Every row comes from one small tree of marks. The marks that hang from a mark follow it in brackets, in the order of their numbers. Every link used is in the known rows. Which tree was each row made from?
In the rows, zero is written as 128.
Known rows:
K_315[K_37]: [128 125 142 131 117 117 136 119 136 134 126 134 126 138 125 124 125 149
 114 120 128 138 124 132 118 129 141 121 138 157 140 128 109 128 107 120
 135 122 131 139 154 123 119 112 128 133]
K_144[K_990[K_315 K_806 K_851 K_914]]: [129 147 168 136 142 131  92 136 140 114 120 150 164 105 142 123 107 144
 131 144 140 100  97 113 104 103 161  57 154  39 144 114 175 109 191 156
 164 112  99 138  70  93 134 141  73 162]
K_631[K_990[K_806 K_851]]: [121 127 110 127 141 144 117 130 130 111 139 128 167 126 126 124 112 140
 139 131 128 106 138 125 103 114 118  70 134  78 129 127 149 121 159 142
 151 123 125 165  61 101 125 135  64 175]
K_144[K_990[K_315 K_560 K_680 K_914]]: [137 151 186 119 129 119  91 137 144 102 144 146 154 117 133 143 123 153
 130 134 140  95  83 118 118 115 206  57 156  45 159  98 174 115 181 189
 146 121 111 127  83  91 138 146 113 132]
K_806[K_72 K_680[K_990[K_560]]]: [147 111 142  95 116 126 129 115 130 107 153 136 130 110 114 150 129 114
 107 105 136 105  87 127 104 107 135  79 141 122 147 123 111 111 138 176
 119 126 122 147 145 155 129 135  89 134]
K_90[K_990[K_680]]: [152 147 115 117 134 134 129 140 139 114 157 127 129 123 116 154 122 152
 140 126 126 130 127 121 107 102 149  99 137 110 141 127 135 114 137 137
 137 128 131 127 109 124 136 137 138 146]
K_631[K_990[K_560 K_851 K_914]]: [123 127 121 111 119 131 113 121 134  88 150 135 164 124 123 141 116 153
 151 121 129  92 125 121 108 120 158  74 138  45 150  88 157 120 179 149
 137 121 119 162  69 117 150 148  96 164]
K_585[K_990[K_315 K_560 K_680 K_851]]: [136 136 165 130 105 144  88 137 143  95 146 132 160  87 109 143 107 169
 152 130 130 103 137 134 114  96 203  54 140  49 151 104 172 116 156 199
 126 118 131 144  58  64 136 152 107 159]
K_990[K_315[K_37] K_560 K_806[K_72] K_914]: [138 135 203 103  97 125 107 141 145 108  98 155 166 108 133 125 113 161
  91 109 138  84  70 111 114 117 182  39 165 123 160 122 186 107 145 194
 152  97 103 171 134 105 147 138  79 147]
K_90[K_990]: [138 139 112 122 127 131 131 131 132 125 152 131 126 127 119 136 122 133
 137 126 123 129 127 119 113 109 125 118 133 120 136 130 121 119 129  98
 141 125 125 126 123 147 142 132 139 138]
K_680[K_990[K_315[K_37] K_560 K_806[K_72] K_851]]: [135 120 163 116 102 138 101 133 145 106 132 152 171 111 118 140  97 173
 115 107 132  87  72 132 102  96 167  40 160  84 146  91 149 102 139 189
 131 111 114 173 100 102 117 127  47 177]
K_37[K_90 K_315 K_560 K_851]: [ 93  72 127 132 104 137 123  97 131 111 144 125 108 129 118  78 124 156
 152  87 116 140  80 137 128 154  94  76 135 103 139  75 101 110 164 154
 149 127 155 115 197 170 149 142  81 149]
K_806[K_72 K_680[K_990[K_315 K_560 K_914]]]: [147 120 182  94 110 125 115 127 136  99 151 151 154  94 119 154 130 131
  94 110 146  92  71 110 107 104 168  52 156 108 164 121 153 104 182 176
 125 113 100 157 119 131 145 152  88 133]
K_631[K_990[K_315 K_560 K_680 K_851]]: [126 130 150 115 117 136 103 133 138  92 168 132 176 115 115 143 115 167
 152 123 131  95 118 129 107 116 181  51 149  56 148  86 175 124 174 196
 131 121 130 178  26  76 130 154  75 177]
K_806[K_72[K_990[K_560 K_680 K_851 K_914]]]: [157 128 136  98 119 120 102 125 145  81 133 144 150  91 121 157 118 133
 152  94 141 117 106 127 109 106 175  30 165  59 152  85 160  97 172 184
 117  98 124 152 106 111 151 150  95 137]
K_315[K_37[K_90[K_990] K_560]]: [123 117 120 119 109 121 145 104 143 120 165 135 122 140 108 102 116 171
 126  87 113 131 101 132 109 126 134  78 143 126 158  96  94 111 122 115
 158 121 142 133 191 183 137 121 132 155]
K_680[K_990[K_315 K_806[K_72] K_914]]: [142 136 151 113 116 144 100 143 136 112 118 151 161 102 127 134 118 138
 102 122 140  95  78 109 117 100 150  54 153  93 141 117 168  99 180 155
 136 110  90 147 115  95 134 140  83 146]
K_315[K_37[K_90[K_990[K_914]] K_560]]: [128 124 128 113 110 117 138 108 146 110 158 143 128 135 114 109 118 180
 124  88 116 120  90 121 105 126 152  65 153 109 169  92 115 105 144 110
 164 110 127 129 192 181 152 125 137 148]
K_680[K_990[K_315]]: [123 127 132 130 122 142 108 130 131 122 157 138 143 126 120 135 119 144
 127 130 130 117 108 130 129 119 144 116 134 107 134 107 136 119 158 131
 113 130 113 136 106 107 116 130 111 139]
K_315[K_37[K_90 K_990[K_560]]]: [112 113 135 118 106 132 132 115 140 115 162 140 135 148 123 105 123 171
 124  80 123 121  85 144 123 117 153  77 138  98 157  82  98 116 137 176
 136 113 142 140 190 156 143 121  83 147]
K_72[K_990[K_560 K_680]]: [142 132 125 110 134 124 108 128 137  94 165 134 143 125 124 151 121 136
 145  97 131 130 116 138 130 124 166  80 144  98 147 104 146 115 144 179
 118 121 130 132 111 118 137 138 110 123]
K_806[K_72 K_680[K_990[K_315[K_37] K_560 K_914]]]: [146 118 189  97  95 115 120 118 144 105 148 156 149 100 118 146 125 152
  80 106 144  94  64 113  99 109 184  53 168 134 177 116 139 102 166 180
 133 106 102 169 146 129 136 137  82 143]
K_680[K_990]: [134 126 107 130 132 140 121 126 126 121 155 132 129 136 121 142 121 136
 136 124 126 124 115 136 122 119 127 129 125  96 128 110 110 120 138 116
 113 137 118 119 131 124 117 119 117 133]
K_72[K_990[K_315[K_37[K_560]] K_806 K_851]]: [115 116 146 130 113 126 110 116 145 116 156 147 170 110 121 108 100 168
 130  94 126 132 114 137 120 134 157  44 159 113 149  97 154 106 144 161
 150 107 120 167 123 124 127 129  58 166]
K_680[K_990[K_315[K_37] K_560]]: [123 122 163 123 106 129 108 125 138 114 168 149 154 133 120 141 111 173
 118 112 129 103  92 136 122 118 176 102 143 105 151 105 127 117 126 151
 120 126 116 150 128 109 117 120  98 146]
K_37[K_90 K_315 K_560 K_990[K_680 K_806[K_72]]]: [122  97 130 102 102 161 120 121 146 111 142 131 130 117 106  76 120 155
 124  78 129 138  56 131 124 121 122   7 152  85 138  90 130  97 176 227
 145 104 146 137 202 143 147 156  46 165]
K_37[K_560]: [121 115 127 122 118 127 131 116 131 129 137 124 133 130 116 111 124 142
 130 117 120 124 123 131 133 146 137 107 125 123 130 112 128 123 125 132
 135 133 136 125 153 149 130 127 125 128]
K_990[K_806[K_680] K_851 K_914]: [144 137 154 122 140 120 121 130 136 107 110 138 167  88 134 147 121 137
 111 132 142  98 117 112 101 102 144  67 146  96 149 148 169 100 174 168
 149 111 111 146  79 119 147 149  71 154]
K_806[K_72[K_990]]: [139 116 113 109 125 127 129 122 131 122 128 135 124 118 123 121 129  93
 121  98 134 157 123 130 123 125 113  91 145 156 134 120 124 121 137 126
 125 105 127 144 160 144 133 132 114 123]

Write each row's tree:
[132 120 170 114 131 126 102 126 135  92 164 149 186  84 130 145 113 132
 120 101 138 107 107 126 109 109 156  44 160  98 160 129 179 106 175 201
 148 106 115 169  61 119 147 156  34 158]
K_72[K_990[K_315 K_560 K_806[K_680] K_851]]
[129 141 160 116 118 143  81 146 135  92 145 154 178 118 134 146 107 168
 120 120 133  74  78 119 127 109 176  64 143  45 152 110 180 102 184 173
 134 121  95 136  86  92 143 141  79 145]
K_680[K_990[K_315 K_560 K_806 K_914]]
[130 136 166 126 106 132  86 136 147  94 144 160 190 112 132 148  94 198
 125 114 135  70  83 126 111  96 192  45 160  40 159  95 166  91 164 175
 135 115 100 156  80  87 132 133  56 171]
K_680[K_990[K_315[K_37] K_560 K_806 K_851 K_914]]
[144 128 130  98 126 143 109 137 141  92 133 128 170 112 117 141 109 146
 140 113 132  88 106 125  94 103 155  16 148  59 138 100 170 111 159 218
 145 114 134 179  60  91 129 148  47 184]
K_631[K_990[K_560 K_680 K_806[K_72] K_851]]
[146 140 118 141 125 138 108 127 141 110 139 124 143  91 108 139 111 150
 152 137 130 122 161 136 107  93 167  81 129  73 137 119 137 112 144 163
 123 123 136 128  92  80 121 139 125 154]
K_585[K_990[K_680 K_851]]
[115 100 161 126 100 112 130 102 145 112 165 145 145 107 111 128 124 182
 107  97 131 108  81 122  99 141 163  53 150 121 166 102 119  90 179 144
 141 122 111 139 164 147 133 132  78 145]
K_806[K_680[K_990[K_315[K_37[K_560 K_851]] K_914]]]
[131 125 149 128 116 125 102 122 152 106 153 145 175 106 115 117 101 184
 135  95 131 124 107 139 113 126 183  21 165 102 151  95 167 100 153 196
 143 107 126 165 104  99 123 134  59 166]
K_72[K_990[K_315[K_37[K_560]] K_680 K_806 K_851]]
[149 140 134 113 145 134 137 134 132 119 150 135 143 106 124 145 121 126
 102 122 132 113 119 110  93 100 121  82 137 139 148 168 135 108 140 142
 167 119 117 142 102 151 148 139  93 152]
K_90[K_990[K_806[K_680]]]
[143 124 114 114 122 124 121 120 137 104 123 142 141  96 126 132 123 112
 143 103 138 140 125 121 112 111 135  66 157  97 140 103 143 105 170 131
 123  94 115 153 130 129 148 142 104 132]
K_806[K_72[K_990[K_851 K_914]]]
[145 118 176  94 112 113 112 116 139  87 140 153 161  75 124 147 127 120
 112  97 149 116  94 112 102 111 168  28 173 106 169 115 172 101 191 177
 132  92 110 181  96 128 164 162  68 142]
K_806[K_72[K_990[K_315 K_560 K_851 K_914]] K_680]
[148 140 112 120 147 133 107 141 137 107 145 136 151 117 133 139 118 130
 133 109 135 137 128 133 121 109 146  70 145 112 138 131 154 107 150 179
 136 115 123 129 109  96 127 133  87 136]
K_72[K_990[K_680 K_806]]
[139 136 180 105 125 132 116 138 133 101 160 145 167  97 125 153 118 147
  99 117 132  91  94 107 102  97 154  56 146 121 163 150 172 111 154 182
 169 116 113 157  73 139 158 154  76 159]
K_90[K_990[K_315 K_560 K_806[K_680]]]
[111 121 152 118 109 138 108 124 131 101 169 135 167 120 118 133 114 157
 145 125 128  96 120 126 111 127 158  74 144  65 146  96 165 135 164 166
 137 123 128 179  45 106 138 148  76 175]
K_631[K_990[K_315 K_560 K_851]]
[146 149 140 125 148 118 113 130 143 115 136 137 129 124 133 138 128 138
 134 138 138 119 106 122 106 111 166  83 147  66 146 116 139 116 176 149
 139 125 115 108 112 105 127 132 133 130]
K_144[K_990[K_680 K_914]]
[149 145 194  95 111 133  94 156 145  93 106 148 170  89 130 144 120 152
 108 120 143  77  73 107 121 106 193  19 164  92 153 116 212 102 172 233
 144 101 109 155  93  79 151 159  83 145]
K_990[K_315 K_560 K_680 K_806[K_72] K_914]
[145 136 122 117 142 134  93 135 140  86 151 139 165 107 129 153 104 150
 155 102 131 114 118 139 115 102 167  42 152  52 144 103 169  99 154 207
 129 114 130 146  62 100 135 142  58 156]
K_72[K_990[K_560 K_680 K_806 K_851]]
[136 128 129 122 121 132 100 125 135  85 149 144 152 119 125 164 109 164
 155 118 130  88 101 130 117 109 168  84 137  22 143  77 135 102 167 144
 112 129 111 132  91 116 136 136 103 148]
K_680[K_990[K_560 K_851 K_914]]
[125 143 194 130 122 116  93 128 149 104 131 160 177 115 140 128  98 174
 121 124 136  88  77 122  97 104 192  38 167  39 162 102 168 110 167 175
 171 111 102 153  83  96 133 131  65 167]
K_144[K_990[K_315[K_37] K_560 K_806 K_851 K_914]]
[100  87 132 138 116 138 117 108 130 110 140 129 108 131 127 101 126 141
 145  96 122 146  84 134 122 133  84  94 141 117 138  98  92 111 169 144
 142 126 149 119 178 147 143 142  81 153]
K_37[K_90 K_315 K_851]
[147 148 140 132 147 117 108 126 146 102 133 137 143 111 130 145 119 146
 154 138 139 116 112 125 100 105 170  75 148  34 140  97 146 106 180 153
 140 124 118 123  87 101 125 136 114 150]
K_144[K_990[K_680 K_851 K_914]]
[121 120 148 128  99 122 131 114 147 122 161 140 149 115 104 119 105 189
 136 113 119 124 113 124 102 123 166  71 151 116 151  93 138 115 129 125
 152 115 128 163 119 146 137 130 113 171]
K_90[K_990[K_315[K_37[K_560]] K_851]]
[131 137 182 132 116 108 112 114 157 114 147 147 151 111 118 119 110 188
 136 124 136 108  92 127 102 123 205  35 166  57 158  76 153 106 167 168
 150 118 118 145 107 106 120 129  99 159]
K_144[K_990[K_315[K_37[K_560]] K_680 K_851 K_914]]
[148 144 130 127 132 121 110 132 143  98 119 135 154 102 126 150 122 159
 154 132 136 108 125 123 112 107 175  78 146  74 136 101 160 100 166 163
 120 118 122 135  85  88 137 145 120 142]
K_990[K_680 K_851 K_914]
[143 136 137 111 147 119 120 127 134 105 146 144 155 100 139 140 128 109
 101 106 142 127 117 115 111 114 135  68 149 132 160 164 154 101 176 159
 147 104 102 139 120 131 152 143  82 131]
K_72[K_990[K_806[K_680] K_914]]
[128 146 186 124 131 130  85 134 140  96 125 155 173 104 143 130 103 155
 136 132 136  83  81 118 108 101 183  42 156  14 149 105 184 108 193 183
 165 114 103 146  56  97 144 148  69 160]
K_144[K_990[K_315 K_560 K_806 K_851 K_914]]
[145 124 110 115 128 148 114 136 130 120 116 136 134 126 122 132 116 124
 112 116 130 113  97 128 116 104 117  82 135 104 124 120 126 106 143 151
 131 120 115 135 137 118 117 122  84 147]
K_680[K_990[K_806[K_72]]]
[136 136 182 102 128 120  98 132 136  88 155 154 177  90 138 147 121 130
 101 102 146 100  96 113 117 118 173  44 163 109 173 146 189 103 186 193
 154 100  99 159  92 115 164 158  60 135]
K_72[K_990[K_315 K_560 K_806[K_680] K_914]]
[150 137 135  92 121 136 101 140 144  79 121 135 175 108 121 148 111 155
 137 116 137  78 103 116  96  98 169   4 156  41 149 100 189 102 186 212
 145 105 118 175  61  85 143 156  54 180]
K_631[K_990[K_560 K_680 K_806[K_72] K_851 K_914]]
[142 129 164 109 110 144  88 142 139  86 124 154 177  92 127 147 103 157
 127 116 136  69  69 116 112  92 170  26 160  39 144  90 184  93 188 190
 129 107 100 162  74  93 140 150  54 167]
K_680[K_990[K_315 K_560 K_806[K_72] K_851 K_914]]
[130 140 142 133 127 146  90 141 137 101 132 150 180  99 132 147 103 166
 135 132 133  88  99 119 115  99 158  67 148  39 139 111 173  98 190 149
 129 117  95 146  62  83 132 142  67 164]
K_680[K_990[K_315 K_806 K_851 K_914]]
[144 145 164 114 127 131  76 145 148  75 148 154 193  89 134 156 104 167
 149 107 139  94 101 124 119 105 199  22 169  41 159  96 210  94 198 218
 136 101 107 153  43  70 155 160  57 153]
K_72[K_990[K_315 K_560 K_680 K_806 K_851 K_914]]
[127 124 130 137 124 144 104 127 132 113 157 140 156 111 118 141 111 157
 143 132 132 112 111 133 117 110 147 106 136  68 129  92 138 113 165 134
 110 129 116 146  77 100 116 135  92 161]
K_680[K_990[K_315 K_851]]
[156 128 153  89 124 129 135 132 135 102 136 138 145 101 119 151 118 118
  98 108 132  93  97 106  89  94 131  49 149 131 156 153 145 105 136 177
 168 114 122 160 118 166 155 147  76 153]
K_90[K_990[K_560 K_806[K_72 K_680]]]
